What can hang from each mark
kipi: besi delo
gezesi: besi sumit
sumit: gezesi lusuta masib poten repabop
repabop: sumit
masib: besi sumit
besi: gezesi kipi lusuta masib moto poten repabop
poten: besi levan sumit
levan: poten
moto: besi delo
delo: kipi moto
lusuta: besi sumit

Each row was made from one small tree. The marks that hang from a mark follow it in brackets, in alphabetical order. Every link used is in the known rows. Write each row's tree.
Known rows
repabop[sumit[masib poten]]: [-11  25  25 -17   1  -9 -22 -20 -32  -2  -9 -16  15   0 -28  14  -6  28
   8  27   1  -7 -12  -9  41   7  10 -33 -16  -2   8 -12 -11  28 -16  21
 -13   0  12 -32 -20  -3]
levan[poten[sumit[gezesi]]]: [ -3   4  17 -29   1   4 -24 -22 -14 -15 -22  -3  16  13 -31   3 -12   7
   6  35   7  -8  -4  -7  -7   0   8 -27  -1  -5   1 -15 -15  14 -15  33
 -18   2   8 -38 -15  -4]
masib[besi[gezesi lusuta[sumit] moto]]: [  0   9  23  -3 -23 -14 -20 -18  13   8  -9   8  17   3 -18  21  -5  -2
   5  45 -15 -19  -8  -2 -16   5   7 -29   5   4  22  -7  -8  23  -3  47
  -4  14  -4 -19 -19  23]
sumit[lusuta[besi[masib moto]] poten repabop]: [  5  54  14 -48  24   3 -31 -15   0  -1  -7 -39   8  14 -25   8  16  48
  -6  29 -29  -1 -22 -12  -4 -20  16 -44 -24   5  -4  -2   0  23 -11   7
 -15   7  11 -27 -21  -7]
moto[besi[gezesi kipi masib[sumit]] delo]: [ -1  12  39 -16   8   1 -31 -15   4   1   3   1   8  -1 -39   6   5 -12
   4  30  -6 -16  -8 -10   8  35   5 -43   9   5   3  -2 -17  23 -16  39
  -5   8  -9  -9  -7   0]
gezesi[sumit[repabop]]: [  5  18  29  -5  36   2 -12 -15   2  -6 -22  -5  23  10 -27  13  -7  34
   8  19  -1  -6  -4  -6  35   0   5 -19  -8  -4  17  -9 -12  23 -11  10
  -6  11   4 -28 -23   4]
masib[besi[kipi moto]]: [ -1   6  13  -9  -2 -23 -18 -13  11   3 -10  -9   6  -3 -15   3   5   0
   9  39 -13 -16 -13  -2 -30  -2  11 -34   6   5   7  -2 -10  15  -4  32
   3  10   0 -20 -19   7]
delo[moto]: [-12   8  29  -3 -14 -14 -20 -18 -21  -1 -20  -4   3   7 -25   7  -3  17
   1  17  -2  -3 -10 -11   3  -5  12 -26  -2  17  -3  -8 -16  16  -5  20
  -1  17  10 -23 -15  10]
moto[delo[kipi]]: [ -9   3  37 -12 -23  -4 -24 -17 -29  -8 -11  -1  12  13 -26   3 -10   3
   6  38   9  -3 -18 -23  33  -9  12 -31   2  18 -14 -10 -14  18  -9  19
  -8   6   3 -30 -14   1]
repabop[sumit[lusuta poten[besi[gezesi]]]]: [ -5  39  21 -27  10   8 -23 -19 -27  -3  -7 -13   8   1 -21  17 -19  34
  10  28  -3  -8 -17   1   6   8  11 -29 -16  -8  -7 -17  -6  21 -15  23
 -21  -4   8 -28 -21  -7]
gezesi[besi[masib] sumit[lusuta poten repabop]]: [ 10  50  26 -29  50  10 -10 -12  10   5 -11 -12   8   6 -16  21  -6  56
   8  20  -4   1 -10 -15  22   0   3 -35 -19  -3  -3  -1  -5  25 -15  17
  -9  15  13 -30 -25  14]
repabop[sumit[gezesi lusuta]]: [ -5  45  21 -33  35  12 -34 -17 -44  -6  -7 -20   9  -8 -25   5 -15  27
  10  37  -2  -1  -6   2   7   1  10 -24  -8 -11   5 -16 -12  21 -13  16
 -13   2   1 -36 -18  -9]
besi[lusuta]: [  2  -5  28   0 -13  18 -30 -17  -3   5 -18   2  18  10 -31  19  -6   6
   3  34   0 -14 -21  -1   7  -2   4 -22  -4   5   4 -13 -13  21  -9  31
   6  16  -1 -24 -20  18]
gezesi[sumit[poten[besi levan] repabop]]: [  5  21  15 -15  29   9 -12 -18   5  -8 -25 -16  16  22 -23  16  -4  40
  10  12   1 -12 -13  -4  38   2  11 -23 -14  -6   9 -11  -6  19 -11  10
 -19   6   4 -28 -27   4]
levan[poten[besi[masib moto]]]: [  1   4  15 -32 -29   7  -8 -21  -4  -1 -18   6  13   7 -37   3  -3   2
   6  20   7 -14   2  -7 -26  15  10 -27   0   6  -5 -14  -9  17  -9  37
   1  -4  -3 -28 -21   2]
sumit[gezesi poten]: [ -1  27  10 -13  32   0 -35 -20   2  -9 -18 -42  11   7 -26  14   5  28
   0  21  -4  -7 -15  -6  24 -10  12 -27  -8   2 -10  -9  -2  18  -6  22
 -13  10   6 -37 -21  -2]
lusuta[sumit]: [ -4   5  36   5 -16  -2 -22 -19  -5  -3 -18  -4  22   8 -25  13  -6  20
   5  41  -8  -7  -2  -6  -8  -8   6 -23  -2  -2   7 -15 -16  23  -6  31
   8  25   1 -26 -21   9]
masib[besi sumit[lusuta poten]]: [-13  36  13   9  24 -27 -28 -17  10  -7   1 -13  -3   1  -4   4   0  18
   8  36  -9 -13 -37  -1   6  -3  14 -23  -8   0 -12   0  -7   9 -11  23
  -9   5  14 -25 -16  -8]
gezesi[besi[moto] sumit[lusuta repabop]]: [ 10  44  28 -28  25  -4 -12 -13   7  14 -15   2  10   2 -13  11 -20  48
  12  12  -5   3  -2  -7  -8 -14   7 -30 -16   4  14  -1  -8  27  -9   9
 -12  11   6 -30 -23   5]
delo[kipi[besi[masib moto repabop]]]: [ -3  13  29 -27 -17 -16  -8  -7 -22  10 -17   3  33   8 -31  11   2   2
   4  46   4  -2  -3 -17  34   3   4 -34   1  15  -4   3 -13  22  -6  27
   4  -2 -10 -25 -16  15]
levan[poten[sumit[masib]]]: [ -8   0  20 -32 -18  -5 -20 -21 -19 -13 -21   6  19  14 -34   5 -11   8
   7  37  10 -11  -7 -14   1  -1   8 -33  -4  -4   3 -14 -19  18 -18  32
 -19   1  11 -35 -16  -4]
besi[gezesi]: [ -2  11  29 -15  -4   4 -17 -19   2   5 -14  13  29   1 -33  21  -6  21
  -1  26  -2 -14  -2  -4   2   5   8 -30   1   6  13  -8 -12  25  -8  39
  -1  11   3 -23 -12  -3]
sumit[poten]: [ -3  11  21   1  -1  -8 -21 -19   9  -4 -19 -20  10  12 -25  16   2  31
   0  19  -6 -10 -22 -11  15  -9  10 -29 -11   8 -12 -10  -4  19  -9  23
  -7   9  13 -28 -20  -1]
masib[besi sumit[gezesi lusuta]]: [-13  44   9  -5  48 -15 -36 -17  -5  -8   2 -15   2  -8  -8  -2  -3   7
  10  42  -4  -8 -25   5  -1  -4  15 -18   1  -4  -2   1 -10   8  -7  25
  -7   8   2 -31 -15  -9]
delo[kipi[besi[gezesi lusuta]] moto]: [ -9   1  29  -8 -37 -17 -13 -14 -38   8 -19   9  24  13 -22  24 -11  -2
   4  34   3  -2 -10 -17  47   6   5 -31   2  26   0   1 -13  16  -5  23
   8   6   2 -23 -15  24]
masib[besi sumit]: [-13  16  22  21  20 -24 -18 -18   8  -2  -3   3   8  -4  -9   2  -2   2
  11  32   1 -12 -24   3   2   4  12 -19   3   7   3   1 -11  10  -7  32
   4  10   7 -26 -13  -2]
besi[gezesi moto[delo] poten repabop]: [-12  19  37 -67 -28  -7 -31 -13  -5  18 -12  22  17  11 -38  14   9  27
  -3  37 -26 -19 -12 -13  29  -7   6 -45  -5  25  16  -3 -22  24  -8  47
 -23   5 -11 -10  -9  15]
masib[besi[lusuta] sumit]: [-10   7  22  23  10 -11 -27 -18  10   1  -2   6   8   0 -11   9  -4  -7
  11  39  -1 -16 -30   7  11   8   8 -17   1   6   6  -1 -12  10  -8  37
   7  11   3 -23 -15  12]
delo[kipi]: [  0   6  31  -5 -23  -7 -14 -17 -25   3 -16   2  32  11 -28  11  -7   9
   3  41  10  -2 -13 -11  18  -8   7 -25   6  12  -6  -4 -12  21  -4  18
   7   1   3 -31 -15   2]
poten[besi[moto] sumit[lusuta]]: [ -4  31  19 -46 -16  -8 -32 -15 -12 -10 -17  -1  14  21 -20   1 -30  11
  13  32  13  -4 -22   1 -56 -11  11 -33  -6  -7 -10 -13 -11  18  -9  32
 -55  -1  -3 -29 -20   4]
levan[poten]: [ -2  -5  20 -14 -16   6 -12 -22  -7  -4 -21   6  13   6 -34   5  -5  12
   3  26   1 -13  -3 -10  -3   2  10 -24  -1   4  -2 -16 -14  14 -13  27
   8   2   8 -32 -18  -8]
masib[besi[poten] sumit[lusuta]]: [-15  34  18  -9  15 -19 -30 -16  -5  -1   0   7  -3  -1  -8   2   0  15
  10  41 -13 -10 -38   2   6  -9  10 -26   1   8  -4   2 -17   5 -10  28
   1   7   8 -25 -17  -1]
sumit[masib poten[besi levan]]: [-10  20   3 -38 -17   2 -26 -22 -19  -2 -19 -17  13  19 -27  13   9  26
   8  21  12 -17 -22 -13  25  -5  20 -40 -12   0  -6 -13  -9  23 -11  24
 -25   3   4 -32 -28  -2]
masib[sumit]: [-10  11  33  12   1 -10 -27 -19   7   0  -8   6  19   2 -24   1  -5  12
   5  22   3 -10 -18   6  10   4   8 -16  -6  13   6  -1 -15  16  -8  26
   8  10   6 -25  -8  -7]
kipi[besi[poten] delo]: [-12   5  26  -7   1 -14 -19  -9 -22   9 -36   4  10   3 -22  22 -22  23
  -1   3  -1   4 -13 -19  20   1   8 -36  -9  20   1  -6 -15  12 -17  30
  20  16  -3 -33 -28   8]
lusuta[besi[kipi moto poten[sumit[masib]]]]: [ -6   6  22 -45 -21 -11 -36 -13  -9  13 -11  -6  13  17 -26  -4   0  27
   5  37 -21  -7 -20  -4 -37 -22  10 -52  -5  20  15   8 -27  16 -10  34
   5  20  11 -27 -15   3]
repabop[sumit[lusuta masib poten]]: [-11  42  21 -32   8  -4 -30 -18 -39  -4  -6 -21   9  -1 -26  12 -10  35
   7  35  -3  -6 -18 -10  32  -2  11 -34 -19  -9   1 -15 -12  28 -19  13
 -22  -2  13 -32 -21  -9]
levan[poten[besi]]: [ -2  -5  13 -20 -17  14  -7 -24 -12  -4 -21   6  13   8 -31   7 -10   7
  10  19  11 -14  -5  -5 -16   8  13 -23   0   3 -12 -19 -11  13 -11  31
   2  -1   2 -32 -23  -7]

Which tree is each row?
[-10  18  30 -22   9 -20 -17  -2  -9  13 -29  -5  18  -1 -33  14 -10  14
  -6  16   0   0   6 -22   7  17   7 -37 -14  10   6  -2 -12  24 -15  40
   7  11 -17 -22 -20  17]	kipi[besi[masib moto repabop] delo]
[  0  12  22 -17   7  11 -10 -20  -1   3 -18  11  26   9 -27  21 -21  20
  11  15  14 -15  -7   1 -10  13  11 -24   1  -2   0 -13 -10  21  -6  38
 -11   6  -5 -25 -23   2]	poten[besi[gezesi[sumit]]]
[ -4   2  23 -51 -51 -12 -46 -11  -5   9 -26   2   6  22 -29   1  -3  19
  -1  32 -19 -12 -17  -2 -31  -7   1 -46  -7  14  30   2 -24  14 -12  34
  -6   9  -5 -19 -14  18]	besi[kipi[delo] moto poten[levan sumit]]
[  0  34  33 -20 -14 -20 -25 -15  24   2  -4 -11  19   5 -37   1  20  12
  -7  20 -14  -8  -6  -2   8  14   2 -29 -12  16  19   6  -3  27  -6  30
  -4   1  -3 -18  -7  12]	besi[masib[sumit[poten repabop]] moto]
[  5  39  15 -27  35   6 -24 -15   0 -10 -21 -20   8  20 -22  11  -1  51
   5  24 -10 -10 -16  -9  39  -9   9 -24 -19 -12   7 -11  -8  19 -15  -1
 -24   6   9 -27 -26  -2]	gezesi[sumit[lusuta poten[levan] repabop]]
[ -8  21  13 -26  28 -11 -22 -16 -16  -8 -16  -5   8   7 -13  14   3  13
  10  41  -8  -3 -25  -7   5 -14   8 -38   8   3   3  -6 -12   9  -8  34
 -18   9   5 -32 -23  12]	masib[besi[poten[sumit[gezesi repabop]]]]
[  1  19  38 -21 -18 -15 -11 -14   1  19 -15  19   5  10 -15   8 -25  39
  14  13  -1   0  -9 -16  16 -13   3 -35  -4  26   6   2 -18  21  -8  24
  -1  12   8 -32 -21  20]	gezesi[besi[moto[delo[kipi]] poten] sumit]
[ -4  16  23 -15  17  -1 -16 -18   0  10 -11  -4  22  11 -28  11 -11  43
   3  24  -6 -10  -7 -11  -3  -5  16 -38  -7   8  13   1 -19  24 -11  33
   5  21  17 -31 -18  -8]	lusuta[besi[gezesi[sumit[masib poten]]]]
[  0  25  32 -30  21   6 -18 -12 -14  15 -16   3  11   4 -42  13  17  14
   2  30  -9  -7 -10 -10   4  12   2 -40  11   1  -7  -7 -21  24 -12  37
  -5   5 -10 -14 -21  11]	moto[besi[masib poten repabop]]
[ -5  16  34  -9 -20 -20 -12 -17 -41  13 -15   3  23  10 -30  17  -4   3
   2  33   2  -1  -5 -15  22   8   8 -32  12  16  -5  -2 -17  24  -3  18
  -8  -1  -1 -18 -11  10]	delo[kipi moto[besi[gezesi repabop]]]
[  1   6  33 -36 -23  29 -33 -14  -7   9 -14  12  14  14 -42  24  17  10
  -3  45 -13 -14 -24  -8  27   8  -8 -36   2  13   6  -4 -18  19 -11  48
  18  16  -6 -19 -21  42]	besi[lusuta masib poten]
[  9  13  32   0   5  12 -22 -15  -1   9 -14  -3  13   4 -42  16   4  -7
   3  25   1  -9  -9  -4 -12  22   2 -32  10  -2   0 -11 -12  28 -12  34
  -1   8  -9 -18 -22  15]	moto[besi[lusuta masib]]
[ -3  -8  17 -38 -33   0 -23 -21  -7 -12 -18   3  11  18 -28  -1 -17  -5
  13  32   7 -16 -10  -5 -30   7   9 -33  -3   0  -5 -14 -14  12 -14  37
 -23  -2   0 -28 -16   1]	levan[poten[besi[kipi moto[delo]] sumit]]
[ -2  26  22 -36  39   4 -35 -18 -16 -19 -20 -19  28  15 -25  12  -6  14
   6  37   6   3 -12  -1   6 -12   7 -32  -5  -7  13  -9 -10  20 -10  25
 -41   8   1 -37 -14   5]	poten[sumit[gezesi repabop]]
[  3 -11   6 -34 -24  42 -29 -18 -11   5 -21   2  10  20 -26  12   0   2
  15  35   9 -25 -19  11 -21  10  14 -30  -1  -2   1 -13 -13  11  -7  35
  -1  12 -14 -18 -24  15]	poten[besi[kipi lusuta] levan]
[ -4  20  31 -41 -10 -10 -19 -13  10  19 -13  13  32   4 -39  14   5  22
  -4  35 -14 -20   3  -3  -2   4   8 -32  -6   9  21  -4 -15  32  -4  45
 -20   5 -11 -11  -7   5]	besi[gezesi moto repabop]
[ -4  15  24 -23  -8 -20 -12  -6   4   5 -20   2  17   0 -31   8   2   5
   4  20  -5  -4   3 -12   8   8   6 -37  -5  16   5   0  -9  19 -10  36
   5  10  -6 -25 -20  14]	kipi[besi[masib moto]]
[  8 -16  26 -18 -14  28 -35 -16  14  11  -9   8  32   5 -35  31   3   1
   1  49 -15 -30 -15   7   4  19  -2 -32  -2   1  22  -4 -16  23 -10  47
  17  19  -6 -10 -11  18]	besi[gezesi kipi lusuta]
[ -2  70 -10 -83  47  16 -52 -21 -37 -14 -12 -55  13  12 -29  15  28  41
  -1  39 -12  -5 -20 -13  56 -24  21 -43 -24 -14   8 -12  -3  26 -13  -4
 -42   1  -1 -39 -27 -15]	sumit[gezesi lusuta masib poten[levan] repabop]
[ -2  14  28 -12  -4 -13 -10 -12 -19   1 -14  -3  34   9 -26  17   4   4
   4  36   4   0 -13 -14  53   6   3 -32  -2  17  -4   4  -6  18  -9  20
  10  -2  -1 -30 -16   9]	delo[kipi[besi[masib[sumit[poten repabop]]]]]
[ -2  27   3 -25  22   8 -36 -20  -3  -8 -21 -38   6  14 -26   9  12  30
   1  23  -3 -11 -12  -5  21 -11  16 -29  -8   0  -2  -9  -4  15  -6  21
 -17  10   3 -37 -20  -3]	sumit[gezesi poten[levan]]
[ -8  13  33  17  -5 -18 -23 -17 -25   7 -29 -11   2   3 -28  13 -23  15
  -7  -4   5   5  -5 -17 -17   9  13 -26  -2   9   1 -11 -13  22 -11  20
   5  14   1 -26 -19   3]	kipi[delo[moto[besi]]]
[ -2   0  29  -1 -28  10 -35 -20  -5   1 -16 -10  23  16 -29  26  -1  11
   3  45  -8 -16 -20  -7  26  -4   3 -26 -11  -2   8 -14 -14  28 -10  33
   2  22   0 -24 -24  24]	besi[lusuta[sumit[masib poten]]]
[-16   5  27   8   1 -25 -17  -9 -28   4 -35  -5   5   1 -19  18 -27  15
  -2  -3   6   7  -3 -22  13   8  13 -31 -12  18  -1  -6 -12  14 -14  23
  13  18   0 -30 -23  10]	kipi[besi delo[moto]]
[-12  36  35 -37  33  12 -28  -8  -5   3  -2   0  19   2 -37   3  18  19
  -1  56  -5 -14 -14  -6  18  14   3 -25  -9  -7  -5   0 -20  23 -12  40
  -5  10  -9 -12  -7  10]	besi[masib[sumit[lusuta]] repabop]
[ -4  15  22 -29  24  17 -10 -16  -5   7 -17  10  29   9 -29  22 -14  24
  11  26  12 -18  -7   0   3  14  11 -24  -2  -8  -4 -13 -15  22  -7  43
 -19   6 -11 -19 -21   5]	poten[besi[gezesi[sumit] repabop]]
[ -4  14  31 -31 -15   3 -29 -19 -19   6 -14  14  -3  11 -35   9  -2   7
   7  17  -7 -11 -14 -15  15   7  13 -48  11  16   1 -13 -19  19 -15  31
 -20   6  -4 -19 -18  -3]	moto[besi[gezesi poten[levan]] delo]
[ -8  32  -2 -24  32  -9 -40 -21 -15  -7 -10 -45  12   4 -23  22  14  12
   4  38   0 -14 -24 -16  49 -10  14 -36  -6  -8  -1  -7  -6  25  -9  27
 -22   9   3 -39 -28   8]	sumit[gezesi masib[besi[lusuta]] poten]
[  3  -6  15 -27 -40  14 -15 -24  -1   5 -18  15  19  10 -35  14 -13  -1
   6  21   3 -21  -2   0 -19  15   9 -25  -1   6   4 -16  -9  18  -9  40
  -1  -3  -5 -26 -19   4]	levan[poten[besi[gezesi lusuta moto]]]
[ -9   5  20 -50  15  24 -27 -12 -29  19 -11  -3   7  12 -26   1   8  41
  10  50 -22 -13 -17   2 -11 -10  14 -47  -7  11   9   1 -31  11 -13  35
  18  21   6 -21 -16   2]	lusuta[besi[kipi poten[levan] repabop[sumit]]]
[ -3  34  35 -38  30  20 -10 -11 -20  18  -6   8  11  -8 -23  15  -5  34
  11  39   4  -1  -3 -10  -9   6   6 -39  -9   1  -8  -3 -14  26 -12  42
  -1  14   2 -24 -15  14]	gezesi[besi[masib repabop[sumit[lusuta]]]]
[  1  13  29 -64 -62  10 -43 -11  -2   7 -18  17  10  30 -41   7  13   5
  -2  50 -15 -15 -18  -3  -2   3  -8 -44  -2  14  28   0 -19  19 -11  51
 -16   8  -9 -17 -14  50]	besi[lusuta masib moto poten[levan sumit]]
[  8  18   7 -34 -11  17 -25 -23   3  -1 -23 -22  14  24 -25  21  14  24
   4  11  -8 -13 -21   2  17  -3  15 -34 -19   9   7 -12   5  20  -6  16
 -27   0  -4 -24 -26  11]	sumit[poten[besi[lusuta moto] levan] repabop]
[ -7  10  29 -22  -2  -9 -23 -16 -21  14 -16   1   4   6 -31  17   8  15
   1  23 -16 -10 -11  -7   6   9   7 -38   6  13   1  -4 -23  18  -8  29
  -3  13  -1  -9 -13  13]	delo[moto[besi[gezesi kipi poten repabop]]]
[-10  53  13 -45  31   1 -39 -19 -46  -8  -4 -35   9  -4 -27  11  -6  33
   8  37  -3  -4 -14  -7  39  -3  12 -32 -17 -14   2 -15 -10  27 -16  12
 -26  -2   7 -39 -21 -10]	repabop[sumit[gezesi lusuta masib poten]]
[-11  37   0 -55  13 -15 -38 -18 -31   1 -13 -20  11   0 -27   5  15   9
   5  38  -2  -9  -8 -12  23 -15  17 -40   5   2  17  -4 -16  22  -5  28
 -17   7  -6 -38 -25   4]	sumit[gezesi masib[besi[moto poten[levan]]]]
[ -9  27  21 -42  22  -6 -37 -17 -25  -8 -16 -10  24   9 -22  10 -16  15
  11  38  18   2 -12 -11  -1 -15   8 -40  -4  -6   6  -5 -17  26 -12  35
 -37  14   6 -43 -15   6]	poten[sumit[gezesi[besi] masib]]
[  0   2  16 -53   2  22 -38 -19 -22 -10 -15  -9  34  22 -26  24  -8  -6
  16  45  14 -13 -29   4   0   4   4 -42 -10 -13   9 -10 -14  24 -14  35
 -39   7 -11 -24 -22  20]	poten[besi[kipi lusuta] sumit[masib repabop]]
[ -6  52   4 -78  33  15 -50 -16 -41   8  -5 -21   9  -6 -23  12   4  31
   7  45  -4  -3 -18 -12   8 -24  13 -46  -8  -5  -2  -2 -20  24 -10  20
  -7  15  -1 -39 -24  -5]	sumit[gezesi[besi[kipi poten]] lusuta masib]
[ -8  14  26 -40  -5  -2 -24 -13 -10  22 -14   0  11  14 -29  -2   4  40
   2  32 -22  -6 -15  -6 -23 -25  15 -42  -5  24   4   2 -25  17  -6  34
   7  18   5 -25 -17   2]	lusuta[besi[moto poten repabop]]
